What can hang from each mark:
S: D E H Z
Z: E F
D: E F Z
E: F H
H: D F Z
F: S Z

Each row was made from one small tree. The marks that hang from a mark follow it in brackets, in alphabetical order. Every link used is in the known rows. Write each row's tree.
Known rows:
S{Z{E}}:  .03 -.16 -.03  .26 -.09 -.03 -.03  .11 -.02 -.04  .30 -.14  .02  .16  .03  .18 -.04 -.06 -.14 -.16  .21  .04  .00  .03  .15 -.08  .01  .06  .13  .27  .12  .05  .01 -.16 -.10 -.06  .07  .01  .15  .00  .31 -.08
Z{F{S{H}}}: -.08 -.01  .08 -.07 -.28  .08 -.18 -.06 -.14  .01 -.09 -.09  .08 -.04 -.37  .13  .20  .14  .05 -.10 -.01  .18 -.01  .07  .25 -.05 -.23  .06  .26  .05  .14 -.21 -.29  .02  .12  .26 -.07 -.24  .05  .31  .07  .06
D{E{F{S}} Z}: -.17 -.10  .09 -.11 -.05  .17 -.35  .12  .01 -.01  .14 -.15 -.05  .22  .02  .17 -.13  .00  .04 -.20 -.10  .09 -.17 -.17 -.07  .12  .08  .05  .08  .26  .14  .05 -.51 -.26  .27 -.04 -.03 -.08 -.36 -.14  .35 -.24
E{F{Z}}: -.09  .13  .00  .00  .03 -.13  .00 -.31 -.24 -.03  .06 -.07  .08  .02 -.06  .08 -.18  .09 -.14 -.26 -.03  .06  .09  .09  .00 -.01  .06  .10  .05  .27  .10 -.06 -.14 -.39 -.06 -.05 -.24 -.17 -.16  .12  .15 -.03
S{E H{D}}: -.05  .13  .30 -.11 -.23  .25  .11 -.19 -.17 -.12  .27  .19 -.14  .06 -.02  .31  .09  .20 -.15  .00  .03  .12  .12  .03 -.25 -.12 -.26 -.06  .02  .06 -.19  .19 -.15  .03  .22 -.43 -.04  .06  .15  .45  .23 -.46
E{F{S}}: -.12  .09  .11 -.02 -.02  .06 -.09 -.23 -.23 -.01 -.16 -.09  .00  .03 -.15  .10 -.07  .16  .00 -.28  .00  .05  .11 -.02  .13 -.09  .11  .05  .03  .18  .02 -.16 -.21 -.33  .04  .05 -.28 -.19 -.19  .10 -.03  .02
F{S{D E H{Z}}}: -.22 -.05  .43 -.07 -.28  .03 -.04 -.11 -.18 -.19  .32 -.04 -.29  .06 -.18  .30 -.02  .19 -.12 -.12  .09 -.02 -.06 -.08 -.09 -.21 -.24  .02  .18  .14 -.05  .05 -.21 -.18  .39 -.19  .00  .07  .14  .55  .13 -.22
S{D{F} E{H} Z}: -.41  .06  .28 -.14 -.27  .03  .08 -.13 -.20  .29  .44  .17 -.14  .12  .12  .38  .07  .08 -.37 -.31  .07  .15  .09  .09  .04 -.09 -.37 -.05  .19  .26  .13  .52  .10 -.50 -.05 -.53 -.19  .14  .04  .64  .21 -.48
E{F}: -.12  .12  .00 -.03  .03  .06  .01 -.20 -.22  .15 -.05  .04  .09  .09 -.02  .06 -.03  .03 -.06 -.23 -.02  .15  .17  .06  .02 -.07  .13  .10 -.02  .14  .05  .01 -.08 -.26 -.13 -.09 -.27 -.12 -.16  .07  .01 -.10
D{F{S} Z}: -.20  .02  .07 -.23 -.07 -.08 -.30  .13  .35  .02  .05 -.23 -.11  .13  .07  .08  .02 -.07  .03 -.10 -.15 -.08 -.13 -.11 -.04  .12 -.13  .06  .09  .22  .32 -.07 -.45 -.09  .23  .09  .14 -.12 -.33  .17  .32 -.02
E{H}:  .10  .06  .10 -.05 -.02  .26  .00 -.04 -.14  .24 -.10  .11  .08 -.22 -.05  .10 -.04  .06 -.01 -.06 -.01  .17  .01 -.18  .06  .00 -.18 -.01  .10 -.01 -.04 -.01  .00 -.20  .07 -.19 -.14 -.06 -.07  .06 -.04 -.16
H{F}: -.27  .15 -.04 -.13  .05 -.05 -.01 -.15 -.08  .20 -.06  .11  .00  .03  .05 -.04  .04  .00 -.10  .01 -.14 -.01  .03  .03 -.01 -.10  .03  .14 -.03  .06  .05 -.10 -.25  .06  .04 -.04 -.03 -.09 -.11  .10 -.02  .05
Z{F{S}}: -.08  .02  .03 -.01 -.16 -.02 -.18 -.07 -.15  .01 -.16 -.12  .05 -.05 -.29  .06  .14  .10  .03 -.14 -.01  .10 -.07  .05  .33  .01 -.12  .08  .18  .10  .13 -.22 -.18  .03  .10  .35 -.02 -.27  .01  .12 -.04  .17
Z{E{F H{D}}}:  .18  .21  .15  .21 -.02  .47  .03 -.08 -.29  .10 -.05  .18  .17 -.09 -.11  .34  .02  .07 -.12 -.28  .11  .25  .13 -.08  .09 -.03 -.06  .18  .02  .23 -.04 -.09 -.13 -.16  .01 -.13 -.19 -.38 -.06  .05  .11 -.35
S{E{H{D}}}: -.01  .18  .27 -.05 -.05  .27  .09 -.23 -.31  .04  .09  .20 -.10 -.11  .08  .28 -.03  .10 -.16 -.12  .01  .13  .04 -.09 -.04 -.03 -.19 -.04  .00  .08 -.21  .13  .02 -.15  .22 -.44 -.10  .00  .03  .17  .05 -.45
Z{E{F H}}:  .11  .06  .08  .22 -.07  .39 -.04  .02 -.27  .08 -.08  .10  .25 -.05 -.12  .28  .07 -.03 -.04 -.31  .11  .31  .09 -.10  .22 -.01  .07  .16  .13  .15  .02 -.12 -.09 -.26 -.07 -.05 -.25 -.22 -.06 -.08  .24 -.36
H{D{Z{F}}}:  .08  .18  .05 -.06  .02  .09 -.07 -.06 -.02  .24  .26 -.03 -.02  .08  .00  .06 -.03  .06 -.08  .00 -.07 -.01 -.09  .04 -.14  .02 -.37  .13  .02  .22  .16  .08 -.22  .17  .16 -.05  .19 -.37 -.06  .23  .00  .03
D{E F{S{H} Z}}: -.33  .04  .16 -.22 -.25  .03 -.29  .10  .21 -.35 -.08 -.08 -.13 -.06 -.07  .35  .05  .14 -.05 -.10 -.12 -.01 -.13 -.06 -.08  .23 -.11 -.11  .15  .22  .14 -.04 -.66 -.09  .35  .14  .00 -.07 -.28  .18  .54 -.27
F{S{D} Z}: -.06 -.01  .28  .09 -.14 -.26 -.06 -.13 -.05 -.40  .11 -.21 -.20 -.13 -.27  .19 -.22  .29 -.12 -.12  .05 -.22 -.17  .03  .08  .00 -.24 -.05  .15  .17  .04 -.10 -.14 -.32  .25  .22  .00 -.15  .04  .39 -.07  .26
E{F{S{D} Z} H}: -.07  .17  .32 -.01 -.10  .12 -.02 -.34 -.42  .10 -.05 -.03  .02 -.24 -.28  .29 -.24  .32 -.18 -.39  .01  .11  .05 -.10  .14 -.08 -.25  .04  .21  .26  .05 -.08 -.19 -.71  .16 -.09 -.41 -.31 -.20  .44 -.05 -.05

Write each row's tree:
-.01 -.02  .21  .23 -.25  .26 -.07  .05 -.13 -.22  .05  .02  .09  .09 -.31  .34  .13  .11 -.03 -.28  .17  .16  .07  .04  .18 -.10  .03  .14  .16  .16  .04 -.13 -.20 -.20  .02  .16 -.18 -.21  .06  .23  .20 -.18 | Z{E{F{S{D H}}}}
 .00  .20  .09 -.04  .00  .14  .02 -.34 -.38  .21 -.06  .03  .15 -.19 -.11  .18 -.22  .13 -.16 -.32 -.04  .22  .10 -.07  .06 -.02 -.15  .08  .15  .25  .08 -.07 -.15 -.58  .00 -.24 -.39 -.25 -.23  .19  .11 -.19 | E{F{Z} H}
-.04  .31  .01 -.05  .15  .00  .04 -.24 -.27  .36  .24  .03 -.11  .00  .06  .07 -.08  .04 -.20 -.04 -.05 -.02 -.06 -.04 -.23 -.08 -.27  .31  .02  .37  .13 -.01 -.21  .31  .22 -.09  .24 -.49 -.01  .26 -.07  .05 | H{D Z{F}}
 .15  .15  .10  .11  .05  .22 -.05  .00 -.01  .06  .28 -.01 -.01  .14  .05  .20 -.10  .02 -.10 -.11  .02  .00 -.02 -.03 -.16 -.01 -.14  .18 -.05  .30  .08  .03 -.23  .06  .13 -.11  .13 -.35 -.08  .10  .15 -.15 | H{D{Z{E{F}}}}
 .02 -.14  .27  .13 -.18  .03 -.16  .18  .09 -.22  .20 -.18 -.13  .10 -.21  .18 -.04  .10  .02 -.11  .09 -.11 -.18 -.07  .11 -.03 -.16  .05  .16  .11  .10 -.07 -.17 -.13  .23  .21  .12 -.13  .04  .21  .02  .09 | F{S{D{Z{E}}}}
-.27  .25  .12 -.26  .00  .25 -.02 -.16 -.13  .34  .26  .21 -.18  .04  .10  .21 -.07  .13 -.22  .08 -.11  .02  .00 -.14 -.50 -.15 -.26  .22  .01  .27  .02  .05 -.60  .28  .36 -.37  .15 -.23 -.11  .38  .21 -.27 | S{H{D{E} F Z}}
-.20  .03  .02 -.03 -.03  .05 -.14 -.07 -.16 -.12  .03  .01  .03  .06  .01  .20 -.12  .06 -.10 -.20 -.06  .09 -.03  .01 -.06  .16  .14  .01  .04  .22  .03  .08 -.31 -.23  .06 -.03 -.17 -.07 -.23 -.13  .30 -.27 | D{E{F{Z}}}
-.23 -.03  .19 -.16 -.13  .23 -.14  .16 -.01  .34  .32  .17 -.05  .09  .02  .20 -.02  .03 -.14 -.02 -.12  .09 -.20 -.10 -.15  .06 -.31  .05  .15  .07  .13  .31 -.25 -.16  .18 -.19  .03 -.05 -.15  .24  .06 -.26 | S{D{E{H{F}} Z}}
-.05  .40  .14 -.20  .15  .26  .05 -.18 -.13  .49  .06  .16 -.12 -.21  .18  .20 -.13  .04 -.21 -.08 -.08  .04  .01 -.26 -.28 -.03 -.35  .18  .00  .31  .07  .03 -.25  .03  .27 -.39  .07 -.37 -.23  .31  .02 -.24 | E{H{D{F} Z}}
-.29  .05  .36 -.08 -.38  .04  .12 -.30 -.36 -.13  .46  .17 -.04  .17 -.19  .39  .04  .23 -.26 -.27  .04  .20  .15  .23 -.13 -.16 -.26 -.01  .21  .15  .00  .31 -.07 -.48  .02 -.37 -.36  .09  .14  .71  .28 -.47 | S{D E{F{Z}} H}
-.01 -.10  .07 -.11 -.21  .05 -.28  .08  .05  .12  .20 -.22  .04  .13 -.21  .07  .04  .00  .06 -.06 -.07  .13 -.16 -.04  .08  .01 -.29  .13  .28  .14  .30 -.12 -.38 -.04  .20  .13  .09 -.19 -.06  .23  .26  .05 | D{Z{F{S{H}}}}
 .04 -.05  .20  .11 -.15  .22 -.05  .14 -.06  .18  .37  .06  .09  .14 -.10  .22  .00 -.01 -.09 -.20  .08  .15 -.06 -.01  .01 -.03 -.22  .17  .17  .14  .18  .19 -.04 -.28 -.01 -.09 -.06 -.16 -.02  .27  .09 -.18 | S{D{Z{E{F H}}}}
-.12  .18  .17 -.21 -.19  .22 -.04 -.01  .14 -.03  .12  .16 -.09 -.05 -.02  .33  .06  .21 -.15  .03 -.08  .04  .02  .03 -.36  .08 -.36 -.03  .03  .17  .05  .15 -.47  .12  .23 -.17  .02 -.18 -.12  .42  .32 -.32 | S{H{D{E F{Z}}}}
-.15 -.10  .00 -.13 -.03  .17 -.28  .13  .01  .14  .23 -.05  .03  .27  .12  .13 -.11 -.09  .00 -.16 -.11  .14 -.12 -.10 -.16  .13  .09  .07  .07  .23  .17  .20 -.39 -.20  .12 -.15 -.03 -.03 -.32 -.16  .40 -.34 | D{E{F} Z}
-.05  .06 -.01  .16  .09  .04 -.04 -.02 -.20  .10  .21 -.05  .03  .14  .07  .14 -.11 -.17 -.10 -.22  .09  .06 -.02 -.12 -.06 -.09  .19  .35  .07  .36  .14 -.14 -.18 -.01  .04 -.07  .06 -.21 -.03 -.09  .31 -.19 | H{Z{E{F}}}
-.09  .09  .18 -.04 -.04  .24 -.07 -.29 -.39  .33 -.08 -.07  .02 -.10 -.14  .24 -.20  .21 -.12 -.40  .06  .23  .15 -.17  .20 -.16 -.13  .04  .17  .32  .06 -.08 -.19 -.68  .06 -.27 -.40 -.20 -.25  .26  .01 -.13 | E{F{S{Z}} H}
-.03  .08  .18 -.18 -.14  .37 -.08  .01  .00  .15  .29  .11 -.05  .14 -.03  .26 -.04  .16 -.08 -.02 -.07  .14  .02 -.06 -.38 -.01 -.30  .04  .04  .19  .05  .19 -.46 -.01  .22 -.31 -.01 -.16 -.14  .33  .28 -.37 | S{H{D{E{F} Z}}}
 .23  .09  .10  .13  .04  .18 -.04  .10  .09 -.01  .32 -.03 -.06  .09  .06  .16 -.09  .01 -.08  .01  .03 -.08 -.09 -.05 -.18  .04 -.21  .14 -.05  .23  .06  .03 -.19  .18  .20 -.07  .28 -.30  .01  .08  .14 -.09 | H{D{Z{E}}}
-.13  .07  .09 -.10 -.04  .41 -.12 -.03 -.26  .22 -.10  .19  .10 -.06  .01  .25 -.02  .05 -.05 -.22 -.07  .30  .03 -.16  .00  .09  .03 -.01  .06  .12 -.05  .13 -.27 -.30  .09 -.21 -.29 -.09 -.28 -.11  .16 -.46 | D{E{F H}}
-.29  .07  .06 -.14 -.09 -.12 -.14 -.02  .17  .02 -.04 -.16 -.14  .05  .03  .15  .03  .05 -.09 -.17 -.02 -.07  .02 -.01  .08  .02 -.09 -.02  .06  .26  .22 -.02 -.28 -.18  .08  .03  .00 -.08 -.21  .26  .20  .01 | D{F{S{Z}}}
-.28  .10  .17 -.24 -.15  .31 -.28  .12  .11  .03 -.31  .08 -.07 -.16  .03  .33  .12  .08  .01 -.17 -.13  .11 -.11 -.24  .06  .22 -.09 -.08  .08  .11  .05  .00 -.50 -.12  .32  .03 -.08 -.13 -.38  .00  .26 -.39 | D{E{H} F{S}}
-.07 -.09  .20 -.14 -.36  .13 -.05  .13  .03  .28  .49  .07  .07  .19 -.28  .14  .15  .09 -.06 -.02 -.02  .18 -.06  .14 -.12 -.09 -.52  .09  .33  .03  .30  .26 -.18 -.05  .02 -.05  .00 -.11  .13  .66  .13 -.09 | S{D{Z{F}} H}
-.28  .30  .07 -.16  .09  .18 -.03 -.16 -.12  .17 -.01  .25 -.15  .00  .14  .18  .00  .17 -.21  .05 -.18 -.08 -.02  .00 -.25  .01 -.10  .10 -.17  .18 -.09  .08 -.47  .28  .25 -.14  .09 -.28 -.21  .12 -.06 -.16 | H{D{E} F}
-.02  .09  .13 -.08 -.04  .21 -.23  .05  .01  .05  .17 -.06 -.11  .07 -.03  .20 -.04  .13 -.05 -.02 -.09 -.01 -.23 -.07 -.14  .15 -.29  .07  .03  .26  .10  .07 -.48  .19  .39  .06  .24 -.36 -.15  .09  .10 -.09 | H{D{E Z{F{S}}}}
 .00 -.18  .12  .22 -.13 -.02 -.15  .06 -.01 -.24  .10 -.28 -.10  .05 -.13  .23 -.07  .10 -.06 -.19  .20 -.06 -.06 -.08  .26 -.09 -.01  .02  .14  .26  .05 -.18 -.16 -.21  .14  .11  .06 -.05  .07  .05  .19  .08 | F{S{Z{E}}}
-.26  .09  .11 -.16  .03  .27 -.19 -.01 -.22  .24 -.07  .09 -.12 -.12  .08  .21 -.13  .02 -.09 -.08 -.12  .07 -.17 -.34 -.08  .03 -.04  .12  .09  .20 -.02 -.09 -.48 -.05  .40 -.17  .03 -.13 -.27 -.08  .17 -.27 | D{E{H{F{S} Z}}}
 .17  .15  .18  .23 -.20  .40 -.15  .03 -.27 -.01 -.18  .01  .16 -.20 -.38  .36  .19  .14 -.03 -.22  .10  .23 -.09 -.08  .40  .05 -.27  .20  .23  .21  .04 -.33 -.26  .09  .23  .30  .01 -.55  .07  .10  .05 -.08 | Z{E{H{D}} F{S}}
